Every row comes from one small tree of marks. The marks that hang from a mark follow it in brackets, in the order of their numbers. Every link used is in the known rows. Which tree was each row made from?
Known rows
Z_918(Z_443(Z_114(Z_791) Z_943)): -141 203 -108 -1 72 204 -39 -183 49 263 92 34 -86 113 85 273 9 13 -31
 -158 145 64 -11 122 -158 10 -96 -100 95 -78 -103 38 202 8 74 -135 105
 67
Z_192(Z_235 Z_345(Z_488(Z_114(Z_443(Z_918))))): -36 -262 -100 12 60 79 20 -17 -161 -125 -48 117 64 -95 -21 -205 80 -304
 -117 90 75 -221 -70 -176 66 -32 -326 -13 160 298 260 325 -205 138 -155
 389 -7 -63
Z_488(Z_114(Z_443(Z_558(Z_187)) Z_791) Z_345): 168 -40 86 158 -39 -51 110 251 -6 107 -175 153 -112 229 -96 228 -511 194
 48 17 117 -201 29 -248 -142 -37 166 -5 -241 -47 -71 157 -96 33 194 179
 -205 17
Z_918(Z_443(Z_114 Z_558 Z_943)): -215 286 -352 -3 87 112 26 62 104 106 -38 -84 101 80 84 176 119 262 -47
 -384 73 228 -34 101 -72 76 -47 -50 173 -197 44 -70 338 -128 32 -125 195
 17
Z_675(Z_230(Z_456)): -164 -273 -91 3 -174 -103 -100 36 30 202 29 242 196 -212 -129 -253 267
 -43 281 239 197 296 -65 2 -203 54 -436 43 288 -167 -263 144 -3 32 394
 -123 -65 65
Z_230(Z_456(Z_192) Z_675): -171 -194 -37 -82 -24 -271 -71 -194 191 46 265 182 156 46 -154 -210 210
 -16 197 270 -1 106 155 -110 277 -250 17 141 -11 13 -9 179 -343 190 14
 73 -134 179
Z_943(Z_443): -242 -21 -42 61 195 -213 103 -141 -116 66 118 129 163 -87 -144 14 321
 -62 56 85 132 49 18 21 89 -78 -224 94 117 -219 -129 198 -13 45 29 63 68
 102
Z_192(Z_235 Z_345): -143 -90 176 108 167 -89 -130 -43 -8 -118 109 26 -73 -231 -18 -181 372
 -279 -76 245 134 -225 104 -123 15 2 -293 -20 288 287 142 446 -389 169
 -101 96 107 -36
Z_187(Z_114(Z_791(Z_580)) Z_558 Z_943(Z_443)): -27 -408 335 -127 -66 322 196 -11 -21 333 5 -241 -141 59 46 258 209 -159
 217 218 -128 -113 -176 -33 67 -4 298 -117 285 -176 -140 -248 133 -187 6
 -93 312 21
Z_488(Z_114): -144 -318 138 -46 60 -243 -56 -72 -59 64 -75 123 -29 -39 -153 65 240 -28
 279 401 163 -72 27 -33 -94 -99 -64 3 16 56 -19 80 -15 -21 142 144 -259
 120
Z_456(Z_192(Z_235 Z_345) Z_230): -104 -44 250 112 217 -85 -213 -33 84 -346 436 -85 68 -144 4 -392 49 -394
 -279 420 -141 -253 108 129 -5 -120 -95 56 -33 133 -10 430 -744 226 -32
 -50 -9 -42
Z_192(Z_235 Z_345(Z_488(Z_114))): -122 -551 221 62 80 -7 -79 4 -109 29 -91 25 73 -35 -55 -198 340 -345 -47
 222 184 -317 -85 -127 9 -8 -400 19 286 350 156 390 -288 187 -4 345 6
 -33
Z_443(Z_114(Z_791(Z_580)) Z_558 Z_943): 287 177 -36 14 -16 209 -168 1 94 189 -114 -242 -244 -39 -44 223 -59 136
 198 -282 -25 91 36 218 -257 164 115 -21 -27 39 -135 -327 242 -142 85
 -82 106 -96
Z_345(Z_488(Z_114)): -75 -605 173 -39 -13 -162 9 -12 -120 68 -205 88 208 -14 -156 -139 309
 -116 197 194 212 -20 -166 31 -72 -74 -336 104 130 -18 -88 63 98 70 204
 234 -166 98
Z_456(Z_192(Z_235 Z_345(Z_488(Z_114))) Z_230(Z_675)): -52 -628 191 45 58 -147 -115 -130 2 -204 328 -37 255 83 -59 -348 127
 -470 -249 406 -185 -348 68 82 125 -237 18 152 -87 308 176 352 -792 279
 -41 265 -61 17
Z_456(Z_192(Z_235)): -79 51 102 68 185 -297 -219 -270 90 -174 316 20 -83 -169 -30 -326 274
 -39 -81 383 -17 -65 121 40 125 -69 -151 -5 129 -26 35 288 -383 183 58
 -19 -70 30
Z_791(Z_114(Z_443(Z_558(Z_187) Z_918 Z_943)) Z_580): 418 560 -167 49 -184 43 -30 135 -75 -218 -248 -88 1 90 148 16 -33 241
 -30 -276 -318 132 123 137 187 207 92 -54 -235 -15 -80 -458 350 -226
 -199 -96 -129 -140
Z_918(Z_443(Z_114(Z_791(Z_580)) Z_558(Z_187) Z_943)): 94 453 -77 102 -97 182 -153 96 5 236 -112 -190 40 305 198 370 -138 221
 -142 -538 -12 47 60 138 -8 152 101 -65 -84 -75 -140 -163 287 -107 71
 -248 116 -96
Z_345(Z_488(Z_114(Z_443 Z_791))): 118 -460 193 64 -59 48 0 -58 -147 155 -89 171 87 0 -162 34 -76 -184 176
 121 159 -185 -132 -41 -168 -81 -244 19 -22 -100 -128 97 99 76 339 223
 -131 69
Z_558(Z_187(Z_114) Z_443): -354 -67 222 -1 -66 -307 118 -12 39 43 -109 100 165 237 299 25 180 119
 -333 61 13 -2 -2 -85 239 12 45 -77 -22 -18 201 11 80 -29 -1 -449 -75 93
Z_114(Z_443(Z_558(Z_187) Z_918 Z_943) Z_791(Z_580)): 434 835 -291 71 -115 86 -138 104 -78 -126 -98 -71 -61 -83 72 134 -533
 231 -65 -407 -144 213 82 20 27 151 173 -14 -217 -121 -114 -303 248 -167
 -144 -148 -13 -179
Z_580(Z_791(Z_114(Z_443))): 181 -155 188 82 12 35 -77 -97 -19 22 15 -6 -37 -54 -66 82 125 -12 81 221
 -149 -292 23 79 -268 -37 -93 25 -190 35 -16 -54 25 36 245 -42 -171 64
Z_187(Z_114(Z_791) Z_558 Z_943(Z_443(Z_918))): -214 -273 -15 -225 41 238 293 -24 -2 230 70 -184 -102 -55 42 178 1 -65
 139 146 -50 132 -255 -75 1 15 376 -140 334 -162 109 -239 172 -230 -242
 20 313 46
Z_943(Z_443(Z_114(Z_791(Z_580)) Z_558(Z_187) Z_918)): 112 237 -229 81 -14 -4 -20 28 -181 186 -70 -188 41 144 14 356 -166 129
 -69 -543 -91 71 79 179 -4 178 222 46 -247 37 -20 -209 163 -94 -63 61 90
 -92
Z_943(Z_443(Z_558(Z_187) Z_918)): -181 371 -409 65 119 -315 82 133 -146 -65 -36 -48 308 -22 -30 33 -46 244
 -132 -372 27 298 -3 5 151 104 79 124 -22 -179 77 -29 121 -117 -209 65
 94 -42
Z_351(Z_114(Z_443(Z_558(Z_187) Z_918 Z_943) Z_791)): 93 403 -300 7 -59 29 125 101 -59 -137 107 -56 -207 37 135 75 -465 199
 -35 -386 -21 205 32 145 -2 159 280 -63 -362 -71 173 -233 344 -184 -155
 -154 143 -147
Z_558(Z_443): -254 76 48 13 79 -183 40 -25 27 -26 -158 180 204 -62 30 9 261 37 -95 58
 88 99 84 -88 60 -27 -120 8 65 -176 -5 98 -9 92 154 -188 -31 120
Z_456(Z_192(Z_235 Z_345)): -155 30 245 54 219 -138 -175 -110 136 -231 249 -5 -85 -229 22 -400 224
 -221 -268 329 -8 -229 109 -38 125 -115 -169 24 117 199 93 486 -553 260
 -138 80 15 -23
Z_580(Z_791(Z_114(Z_443(Z_558 Z_918)))): 261 39 -172 15 30 44 -62 76 -26 -58 -84 -140 10 -119 -79 137 -89 181 66
 -72 -217 -99 -2 93 -327 100 102 48 -195 24 87 -258 123 -75 131 54 -92
 -23
Z_791(Z_580): 159 -15 236 7 -25 -165 -131 -36 -93 -59 -100 4 -13 -131 -92 -15 415 -68
 191 173 17 -23 108 105 60 -22 -218 76 45 -60 -297 -18 -5 66 163 -72
 -123 42
Z_488(Z_114(Z_443(Z_918) Z_791) Z_345): 161 -62 -98 -42 48 6 161 6 -59 55 -102 304 -248 54 -165 195 -470 37 135
 217 129 -83 5 -190 -194 -102 51 -20 -176 35 -88 132 -124 115 56 333
 -282 110
Z_230(Z_456(Z_192(Z_235 Z_345(Z_488(Z_114)))) Z_675): -184 -606 57 -39 -37 -81 -86 -171 101 137 180 140 183 197 -124 -275 215
 -287 38 286 18 -228 65 -223 326 -234 -129 110 85 387 205 382 -563 294
 -70 408 -99 71
Z_580(Z_791(Z_114(Z_443(Z_558(Z_187) Z_918 Z_943)))): 220 381 -227 50 -18 -3 -81 84 9 -117 -101 -155 43 11 91 33 -261 308 -93
 -213 -240 58 -42 76 -187 121 157 40 -261 81 148 -323 228 -182 -133 -105
 -146 -96
Z_187(Z_114 Z_943): -261 -373 220 -220 6 12 132 -119 129 -90 133 -41 -59 -107 61 -208 392
 -117 130 404 71 67 -197 -7 10 -61 -78 -96 431 -30 49 -112 117 -145 -115
 -172 73 115
Z_351(Z_114(Z_443(Z_558(Z_187)) Z_791(Z_580)) Z_943): 232 192 281 36 -288 90 276 243 -99 -295 26 5 -320 117 58 151 -181 155 25
 -406 -47 -89 115 177 112 107 206 -66 -447 -116 -95 -302 346 -64 195
 -379 171 -214
Z_943(Z_443(Z_114 Z_558 Z_918)): -184 73 -508 -30 172 -66 171 -9 -77 58 13 -84 101 -60 -101 177 93 184 45
 -366 3 242 5 138 -32 97 84 73 21 -105 148 -139 210 -132 -123 180 177 23

Which tree is each row?
-4 -163 -8 78 110 -356 -217 -336 43 -283 560 -12 110 -30 -83 -241 212
 -226 -89 486 -224 -112 251 150 141 -171 157 95 -73 20 121 205 -717 196
 52 -54 -59 66
Z_456(Z_192(Z_235) Z_230(Z_675))
-22 -227 33 14 58 -105 230 45 -7 -42 -111 333 -131 111 -159 8 -70 49 147
 341 130 -160 12 -224 -27 -202 -116 8 -103 -69 -90 239 -94 87 108 222
 -290 155
Z_488(Z_114(Z_443) Z_345)
-276 208 -225 -43 97 90 32 -149 68 107 56 61 33 104 108 86 254 82 -54
 -136 113 155 -16 108 6 -40 -187 -78 147 -120 -17 31 270 -30 -31 -161 63
 92
Z_918(Z_443(Z_114 Z_943))
-224 -216 87 -84 19 -123 -11 -54 233 -3 203 150 151 -10 -113 -274 156
 -179 45 234 -10 -42 147 -180 283 -293 -12 173 -2 222 45 356 -488 257
 -150 164 -62 130
Z_230(Z_456(Z_192(Z_345)) Z_675)
-145 -99 -193 -196 88 167 183 -48 22 150 137 -168 -4 -75 -6 171 -103 6
 43 -55 1 168 -225 26 -110 111 194 -72 333 -122 66 -264 145 -212 -178 51
 331 4
Z_187(Z_114(Z_791) Z_943(Z_443(Z_558 Z_918)))
-333 -11 131 -99 0 117 159 180 114 -72 -257 -57 195 -107 88 -109 307 41
 56 105 -41 222 -61 -263 123 -37 192 -72 301 -317 72 -93 141 -118 -24
 -184 149 98
Z_187(Z_558(Z_443) Z_943)
3 128 173 -6 -166 137 -75 177 -9 162 -69 -223 170 265 221 286 6 84 -158
 -243 -20 -67 -62 4 70 128 113 -111 158 -176 -157 -130 168 -116 145 -262
 191 -42
Z_918(Z_443(Z_558(Z_187(Z_114(Z_791(Z_580)) Z_943))))
-330 191 -160 -48 17 -60 120 -137 -89 -136 58 -21 172 113 124 -187 145
 -35 -110 -182 7 256 -50 17 220 -24 25 10 53 9 123 -75 186 -152 -427 -37
 7 49
Z_558(Z_187(Z_943(Z_443(Z_114 Z_918))))
151 102 -286 6 69 119 8 -40 -152 233 -43 -152 -32 -4 -111 420 -54 76 70
 -418 -68 62 59 210 -132 149 147 41 -125 -44 -68 -226 142 -65 37 186 166
 -47
Z_943(Z_443(Z_114(Z_791(Z_580)) Z_558 Z_918))
128 -58 7 127 -103 45 -19 114 -75 92 -176 24 169 103 -23 -13 -335 85 22
 -203 107 15 -170 -63 -81 29 -67 35 -73 -96 -33 -72 264 -104 123 91 -65
 -76
Z_345(Z_488(Z_114(Z_443(Z_558(Z_187) Z_943) Z_791)))
278 218 -33 -134 -197 175 322 211 -114 -352 18 23 -386 -62 -29 185 -240
 169 132 -404 -73 76 76 224 -3 126 213 -69 -351 -121 -44 -438 375 -56
 104 -190 209 -188
Z_351(Z_114(Z_443(Z_558 Z_918) Z_791(Z_580)) Z_943)
13 -55 -241 -81 65 -140 254 47 -45 -128 -142 336 -126 57 -146 11 -206
 113 109 242 94 10 -2 -202 -9 -163 -40 17 -119 -16 -9 138 -56 66 -80 305
 -325 137
Z_488(Z_114(Z_443(Z_918)) Z_345)
335 -33 -100 -62 -102 167 -40 -98 -182 77 -207 112 17 8 -81 31 -218 -86
 115 -44 13 42 -134 43 -71 -20 -192 29 -78 -22 -203 -197 240 -12 31 205
 -171 -30
Z_345(Z_488(Z_114(Z_443(Z_918 Z_943) Z_791(Z_580))))
-184 -262 161 45 84 63 -156 0 144 10 169 56 173 -15 -74 -482 170 -263
 -72 105 118 -80 -65 -125 203 -102 -457 78 220 154 -57 446 -401 305 -5
 172 21 -22
Z_230(Z_456(Z_192(Z_235 Z_345(Z_488))))
146 566 -321 -28 81 89 -7 -177 -17 -102 123 171 -167 -280 -50 9 -399 33
 58 -15 43 244 0 -11 -137 -7 -3 -50 -37 -136 -50 -84 147 -59 -158 -40
 -16 -4
Z_114(Z_443(Z_918 Z_943) Z_791)
-239 416 -284 75 6 4 0 114 67 59 -60 -111 164 234 201 129 18 316 -197
 -486 52 224 -9 68 62 100 23 -45 51 -129 84 -64 361 -163 -68 -245 113
 -26
Z_918(Z_443(Z_114 Z_558(Z_187) Z_943))
298 -135 145 56 -65 142 -178 66 5 198 -112 -251 -177 -51 -93 314 62 48
 214 -219 -18 -119 104 198 -290 171 105 -6 -69 39 -146 -203 104 -34 341
 -5 78 -36
Z_443(Z_114(Z_791(Z_580)) Z_558)
263 93 101 12 -100 184 55 -145 -96 1 148 47 -355 50 44 117 -56 -103 136
 -3 -52 -102 108 205 21 19 10 -65 -324 -85 -165 -142 228 -34 121 -180 79
 -75
Z_351(Z_114(Z_443(Z_943) Z_791(Z_580)))
227 -96 66 101 6 57 -76 79 17 15 -49 -129 18 -70 -93 151 31 142 102 34
 -182 -258 8 70 -325 56 21 49 -174 -25 9 -146 85 -44 312 -17 -67 6
Z_580(Z_791(Z_114(Z_443(Z_558))))
122 -40 296 -26 -180 40 -90 168 48 30 -77 -291 2 80 129 66 1 62 27 -65
 -55 -12 -85 25 1 161 195 -56 129 -5 -77 -276 122 -192 27 -246 100 -86
Z_443(Z_558(Z_187(Z_114(Z_791(Z_580)) Z_943)))
-97 -240 277 66 175 -82 -93 -59 83 -216 145 -24 93 -196 5 -546 265 -275
 -331 186 28 -202 -46 -3 141 -102 -371 95 219 151 38 477 -457 314 -93
 168 72 -52
Z_456(Z_192(Z_235 Z_345(Z_488)))
139 -234 152 55 35 21 145 7 -23 137 -71 310 -246 114 -191 204 -330 -26
 169 321 175 -255 30 -218 -190 -152 -18 -26 -168 -20 -165 244 -176 148
 236 251 -253 131
Z_488(Z_114(Z_443 Z_791) Z_345)
-185 -441 115 -78 -38 -61 24 -8 182 10 103 136 313 14 -124 -406 207 -243
 -18 96 26 -13 -4 -146 305 -271 -192 236 79 179 -2 354 -408 311 -107 253
 -30 114
Z_230(Z_456(Z_192(Z_345(Z_488))) Z_675)
-303 185 -232 -108 -36 -218 489 215 -139 -352 45 18 -51 120 38 2 14 310
 -97 -539 64 334 -30 212 258 110 179 53 -245 -119 188 -278 391 -136 -249
 -165 247 -155
Z_351(Z_114 Z_943(Z_443(Z_558(Z_187) Z_918)))
-209 -206 9 -7 41 -143 -125 -188 187 31 341 126 75 26 -87 -274 239 -235
 20 305 -22 -149 214 -224 336 -211 -60 84 107 318 198 426 -646 288 -146
 194 -1 63
Z_230(Z_456(Z_192(Z_235 Z_345)) Z_675)
-15 -27 409 37 -161 -137 -34 -44 -30 202 -166 14 44 295 287 269 21 19
 -289 27 -43 -171 60 -11 178 81 132 -108 -162 41 -21 -87 7 33 134 -433
 -79 15
Z_558(Z_187(Z_114(Z_791(Z_580))) Z_443)
-73 -192 138 79 137 -206 -141 -165 94 -331 499 -34 101 -84 -27 -324 138
 -394 -273 434 -228 -275 238 73 148 -226 125 126 -68 241 171 404 -880
 266 -121 46 20 21
Z_456(Z_192(Z_235 Z_345) Z_230(Z_675))
393 622 -215 -34 -19 159 -89 -161 -81 -80 15 101 -196 -203 -32 101 -332
 -3 89 -49 -89 147 63 52 -42 12 -38 -36 -123 -91 -225 -213 155 -34 -94
 -55 -65 -49
Z_114(Z_443(Z_918 Z_943) Z_791(Z_580))
-107 415 -166 101 -5 117 -99 77 61 228 -22 -152 63 228 183 292 -196 245
 -179 -501 89 120 2 86 -100 146 129 -77 -6 -90 12 -62 288 -115 43 -210
 157 -60
Z_918(Z_443(Z_114(Z_791) Z_558(Z_187) Z_943))
385 590 -114 44 -179 170 -112 153 -111 -196 -82 -121 39 -84 55 77 -395
 65 -20 -327 -170 104 65 -65 24 132 195 -34 -119 -142 -130 -276 157 -155
 -32 -77 41 -120
Z_114(Z_443(Z_558(Z_187(Z_943)) Z_918) Z_791(Z_580))
9 190 -380 -114 110 -51 242 -9 16 -154 -138 320 -179 56 -93 -69 -308 184
 86 188 82 186 -69 -183 13 -156 -38 5 -85 -15 8 20 56 -26 -284 237 -312
 92
Z_488(Z_114(Z_443(Z_918 Z_943)) Z_345)
218 433 -212 -111 -93 -82 -106 112 30 8 -139 -247 -117 10 157 124 -310
 314 -68 -269 -84 319 -90 140 23 230 263 -34 -7 106 42 -431 267 -255
 -296 -219 28 -169
Z_443(Z_558(Z_187(Z_114(Z_791(Z_580)))) Z_918 Z_943)
286 524 -269 -22 -94 90 -204 58 -2 30 -178 -276 -157 64 118 158 -337 269
 -29 -522 -94 297 21 218 -98 251 287 -7 -181 178 23 -456 302 -218 -249
 -107 -24 -169
Z_443(Z_114(Z_791(Z_580)) Z_558(Z_187) Z_918 Z_943)
-264 -477 257 -207 -44 106 228 100 150 5 -21 -205 -107 -127 91 -120 391
 -7 246 398 -29 89 -240 -109 55 -52 209 -141 467 -144 134 -195 203 -248
 -116 -179 177 88
Z_187(Z_114 Z_558 Z_943)
370 161 240 116 -74 101 -120 -108 -116 41 41 117 -156 -149 -87 194 -59
 -148 141 132 -32 -220 150 6 -74 -29 -119 -28 -148 -166 -321 38 -10 90
 322 -84 -51 18
Z_114(Z_443 Z_791(Z_580))
-260 103 236 25 -109 116 -19 -70 66 61 -102 9 120 245 249 8 -18 -51 -259
 -163 0 45 41 -74 36 44 148 -112 -50 39 112 -76 100 -42 -46 -303 -16 69
Z_558(Z_187(Z_943) Z_443(Z_114(Z_791)))
212 84 121 -23 -15 187 -158 -246 47 181 -15 -74 -323 -13 -24 124 82 -72
 181 -17 23 15 43 236 -168 45 -19 -41 -48 131 -193 -205 157 -33 16 -118
 -47 -15
Z_443(Z_114(Z_791(Z_580)) Z_943)
69 -174 54 69 30 55 -113 53 79 184 -12 -179 -152 -120 -119 254 2 96 192
 -187 93 -26 46 146 -371 140 128 -24 12 13 16 -88 103 -44 287 26 127 2
Z_443(Z_114(Z_791) Z_558)
16 394 -291 -91 9 -133 -44 110 88 -15 -45 -192 -77 -50 154 48 -387 349
 -93 -243 24 378 -151 81 -63 206 278 -40 63 70 189 -340 262 -260 -334
 -194 61 -126
Z_443(Z_558(Z_187(Z_114(Z_791))) Z_918 Z_943)
61 -423 251 134 34 185 -67 -46 -135 95 18 101 -21 -44 -60 -52 2 -412 -64
 182 138 -461 -41 -181 -76 -34 -312 -54 132 282 112 418 -290 205 110 335
 70 -62
Z_192(Z_235 Z_345(Z_488(Z_114(Z_443 Z_791))))
41 384 -439 -20 30 -130 213 230 23 -198 -254 166 -57 168 -14 -44 -511
 410 -34 -130 31 244 -61 -218 62 -33 150 24 -166 -33 103 -55 143 -142
 -317 173 -262 -22
Z_488(Z_114(Z_443(Z_558(Z_187) Z_918 Z_943)) Z_345)
-301 151 -138 -190 15 103 173 173 70 -165 -292 -62 207 -158 114 -112 155
 82 30 -10 -88 389 -80 -238 120 2 257 -69 275 -262 160 -221 184 -157
 -220 -110 123 84
Z_187(Z_558(Z_443(Z_918)) Z_943)
-185 -594 67 4 -138 35 -159 30 39 206 70 182 243 -54 -48 -494 153 -253
 -21 322 86 -35 -145 -46 -87 -38 -481 45 252 144 -99 394 -359 207 258
 177 -80 -31
Z_675(Z_230(Z_456(Z_192(Z_235 Z_345(Z_488(Z_114))))))
-302 -221 -67 -201 10 -96 266 132 70 99 -249 -64 9 -38 178 174 170 194
 -34 114 -81 177 -104 -123 121 34 323 -123 139 -137 310 -209 208 -130
 -63 -237 97 94
Z_187(Z_114 Z_558(Z_443(Z_918)))
-121 -402 289 24 142 -85 -123 -70 39 -103 74 -9 71 -61 -10 -414 202 -284
 -231 306 27 -306 -59 -40 102 -149 -276 60 119 278 97 448 -457 272 -69
 299 -74 -24
Z_456(Z_192(Z_235 Z_345(Z_488(Z_114))))
16 -438 345 50 -5 195 60 126 -76 64 -148 135 85 -88 -99 -51 -90 -353 -22
 95 159 -335 -133 -124 -149 -129 -271 48 -6 160 -66 328 -99 157 115 298
 -37 11
Z_192(Z_345(Z_488(Z_114(Z_443 Z_791))))
372 446 73 66 -34 176 -115 -162 -34 14 65 116 -219 -157 -47 92 -163 -64
 120 58 -41 -28 91 29 -28 -33 -110 -39 -95 -146 -327 -84 105 -8 111 -152
 -26 -36
Z_114(Z_443(Z_943) Z_791(Z_580))
205 23 135 172 -68 -35 -100 129 -21 -24 -78 -143 84 67 24 114 -55 185
 -31 -79 -187 -244 31 43 -217 74 87 53 -280 36 63 -131 91 -76 210 -115
 -138 -37
Z_580(Z_791(Z_114(Z_443(Z_558(Z_187)))))
